In the rows, zero is written as 128.
Known rows, with every step that occurs:
N, Z, G, W, Y, D: [108 159 149 135 185 136 127 125  99 109  71 119 161 133 120 113 103 115
 167 148 106 121 127]
W, G: [138  73 131 140  94 118 110 158 158 122 111  67 172 100 136 126 173 133
 159 116 187  88 120]
N, Z, G, W, Y, D, P: [ 86 109 127 158 186 189 137 161 168 103 120 159 126 119 145 109  91  79
 175 154  82  90 147]
N, D, Y, W: [105 195  95  70 144 100 153 109  82 160 125 155 140 165 140 146 124 150
 130 198 131 143 147]
Z, N: [113 110 180  93  90 137 144 109 128 162 160 146 124 120 138 144 178 105
 102  67 129 134 107]
G, Z: [ 99  88 131 156  90 111  94 121 153 108 157 152  86 129 117  93 135 108
  61  91 154 174  94]
Y, W, G: [117  99 131 111 106  92 136 133 101 142 111  85 158 122 162 140 158 145
 150 151 183  93 125]
N, Z, G: [131  78 109 193  35 127 116  95 115 131 153 102 134 149 151 112 157  88
  78 124 163 142  89]
Y, D, C: [ 86 143 142 149 151 196 137 205 123 135 147 113 167 107 157 158  74 155
 181 102 105  75 170]
W, G, Z: [131  64 125 152  84  76  87 137 154  96 135 118 109 113 121  84 142 124
  86  86 173 137  89]
Z, N, D, C: [130 137 119 127 124 147 148 218 105 131 165 141 163 124 129 140  71 173
 144  70 112  66 172]
P, D, N, Z: [159 109 132 201 150 160 120 120 105 133 137 146 107 167 152 168 150 126
  90 145 111 153 119]
N, Z: [ 94 118 101 201 101 144  86 117 137 115 140 154 114 135 132 143 168  85
  63 124 145 183  86]
Z, N, D: [128 137 125 103  91  96 141 162  77 131 131 141 183 164 101 126 137 156
 116  80 146 101 153]
Z, N, D, Y: [163 183  96  71 131 108 127 133 151 142 128 151 161 137  92 123 145 140
 144 131 112 131 135]
D, Y, V: [ 84 193  92 119 100 176  93 105 173 129 131 134 148 105 118 197 154 150
 127 146 109 180 153]
W, G, Z, N, D, Y: [180 165  90  72 123  70 115 135 149 125 122 146 155 132  89 102 138 148
 136 118 120 125 122]
G, Z, N: [118  97 175 100  81  97 126  98 125 140 171 172  88 126 128 111 158 105
  59  45 126 158  84]
N, Z, G, W, Y: [156 124 132 141 183 131 129 114 156 106  94 136 102 111 102  84 107  91
 128 152 116 145 100]
W, Y, D, N, Z, G: [162 105 130 173  84 125 130  77 101 128 122 100 133 143 148 116 128 105
 111 130 117 115 103]
P, D, Y, W, G, Z: [146  94 115 126 123  61 108 128 113 115 131 132 112 152 144  99 133 144
 100 136 162 133 100]
Y, D, N, Z, G, W: [153  96 174 160 139 133 168 121  89 141 139 118  78 139 127 113  99 138
 112 168 112 176 132]
P, D, N: [186  95 184 148 174 192 169 138 112 167 137 105 128 167 161 176 140 168
 160 152 110  98 177]
V, Y: [111 183  76 105 126 183 106 114 203 153 160  91 101 109 107 151 165  75
 168  93 164 109 140]
D, N: [157 110 182 128 136 177 157 106 148 159 141 113  96 111 136 160 135 147
 138 130 101 128 153]
Z, G: [131  70 135 155  36 144 140 108 129 149 154  76 151 141 151 109 154 104
 119 123 173 112 119]
V, Y, D, N, Z, G, W: [159 122 153 145 147 139 163 113 105 145 145 109  65 135 118 117  99 127
 128 158 113 166 136]

Rows:
[118 191  79  99  87 103  90 120 131 107 121 141 164 120 100 171 135 180
 116 113 110 153 151]
W, G, Z, N, D, Y, V
[132 101 114 116 105  54 103 112 131 112 133 135  97 124 132  91 130 132
  89 125 157 146  88]
D, Y, W, G, Z
[ 66 120 128 139 187 208 130 170 190 108 116 155 150 110 146 124 108  80
 196 139  90  69 160]
W, Y, D, P
[ 76 199 113 105 146 175 114 127 135 145 118  83 163 131 124 160 142 107
 200 105 140  92 159]
V, Y, D
[ 73 180 103 134 123 174  89 108 160 101  98 132 160 100 114 182 139 134
 128 120 115 146 147]
W, Y, V
[ 95 182 116  72 145 125 151  87 112 173 137 154 113 144 157 154 142 127
 127 199 127 160 128]
D, Y, W
[139  81 171  97  77  72 122 109 125 131 156 147 103 114 130 105 162 117
  77  42 139 132  79]
W, G, Z, N
[140  76 173 143 119 145 171 138 122 149 152 106  87 131 123 100 114 131
 119 163 146 170 137]
Z, G, W
[153 137 113  68 119  58 142 129  94 144 106 105 168 128 144 132 150 161
 159 150 157  88 126]
Z, N, D, Y, W, G
[177  75 169 173 148 143 172 134  90 147 150 119  77 161 137 117 108 142
 107 178 124 172 136]
P, D, N, Z, G, W
[126 136 100  91 118  99 129 122 124 148 120  72 140 115 150 145 158 129
 172 137 186  78 131]
V, Y, W, G
[142 156  97  76  96  41 131 143  62 122 135 142 150 166 100 110 119 158
 110  69 153  91 141]
V, Y, W, G, Z, N, D
[138 138 146 119 216 152 132 134 178 111  88 144 104  98  92  97 111 101
 149 152 114 144 119]
G, W, Y
[ 95 167 163 114 209 153 132 142 116 114  68 120 165 124 113 122 105 125
 187 147 106 116 145]
G, W, Y, D
[120 150 132 157 183 170 138 187 116 114 125 125 146 105 144 128  47 142
 174 117  84  82 148]
N, Z, G, W, Y, D, C
[139 120 131 188 124 150 112  97 130 128 141 151  85 127 134 157 148 111
  74 129 104 174 103]
D, N, Z
[162  80 130 184  51 130 134  80 109 140 154 100 114 144 153 121 143 106
  86 129 134 135 101]
D, N, Z, G
[144 113 160  67  95  56 131  89 114 143 154 161  95 120 137 110 155 122
  82  73 124 141  79]
D, Y, W, G, Z, N
[122 108 104 117 100  62 100 112 129 113 142 121  87 124 130  98 131 122
  96 101 172 129  96]
V, Y, W, G, Z
[ 98  91 112 131 122 146 139 187 155 108 165 188 123 139 125 105 105 110
 125  95 109  87 159]
G, Z, N, D, P
[101 209  85  97  94 140 103 118 134 124 126 146 171 125 104 191 142 173
 124 126 102 160 165]
Z, N, D, Y, V
[132 131 117 130 120 127 139 213 104 120 171 152 144 126 124 124  61 173
 124  59 110  78 160]
G, Z, N, D, C
[192 117 147 145 212 141 147 119 135 117  92 132 103 135 115  99 100 115
 144 166 101 126 121]
P, D, N, Z, G, W, Y
[ 97 168 106 151 131 154 101 102 135  97 102 140 127 108 109 164 115 136
 107 141 104 174 137]
N, Z, G, W, Y, V
[178 125 146 136 194 134 142 103 153 113  95 136  88 107 103  91  98 104
 134 155  96 140 109]
D, N, Z, G, W, Y
[139 126 114  89 124  87 133 123 126 145 108  93 154 115 154 136 157 145
 162 170 164 102 120]
D, Y, W, G
[156 120 145 122 183 140 141 120 164 115  95 124 110 107 102  83 107 100
 148 153 121 131 115]
Z, G, W, Y
[139 111 100 113 103  36 104 128 110 103 125 137 115 139 121  85 118 150
  92 123 159 135 102]
N, D, Y, W, G, Z
[ 85 170 145 118 178 156 114 132 125 114  66 111 194 126 124 131 125 113
 188 127 117  93 137]
W, Y, D
[ 51 102 137 150 153 214 137 179 176 123 142 147 146 121 158 138 119  93
 182 138 104  85 169]
Y, D, P
[142 149 146 171 183 141 122 102 108 115 105 154  92 127 123 147 115 122
 107 146  75 166 113]
G, W, Y, D, N, Z
[163  83 169 163 130 136 166 118 108 142 151 123  60 133 123 108 106 132
  96 167 119 185 124]
D, N, Z, G, W
[ 94 207  70 116  99 151  94 127 144 116 119 136 175 126 101 189 136 174
 131 145 113 162 172]
N, D, Y, V
[146 136 100  87 123  69 134 138 105 136 100  94 173 130 142 130 145 162
 165 169 167  90 134]
N, D, Y, W, G
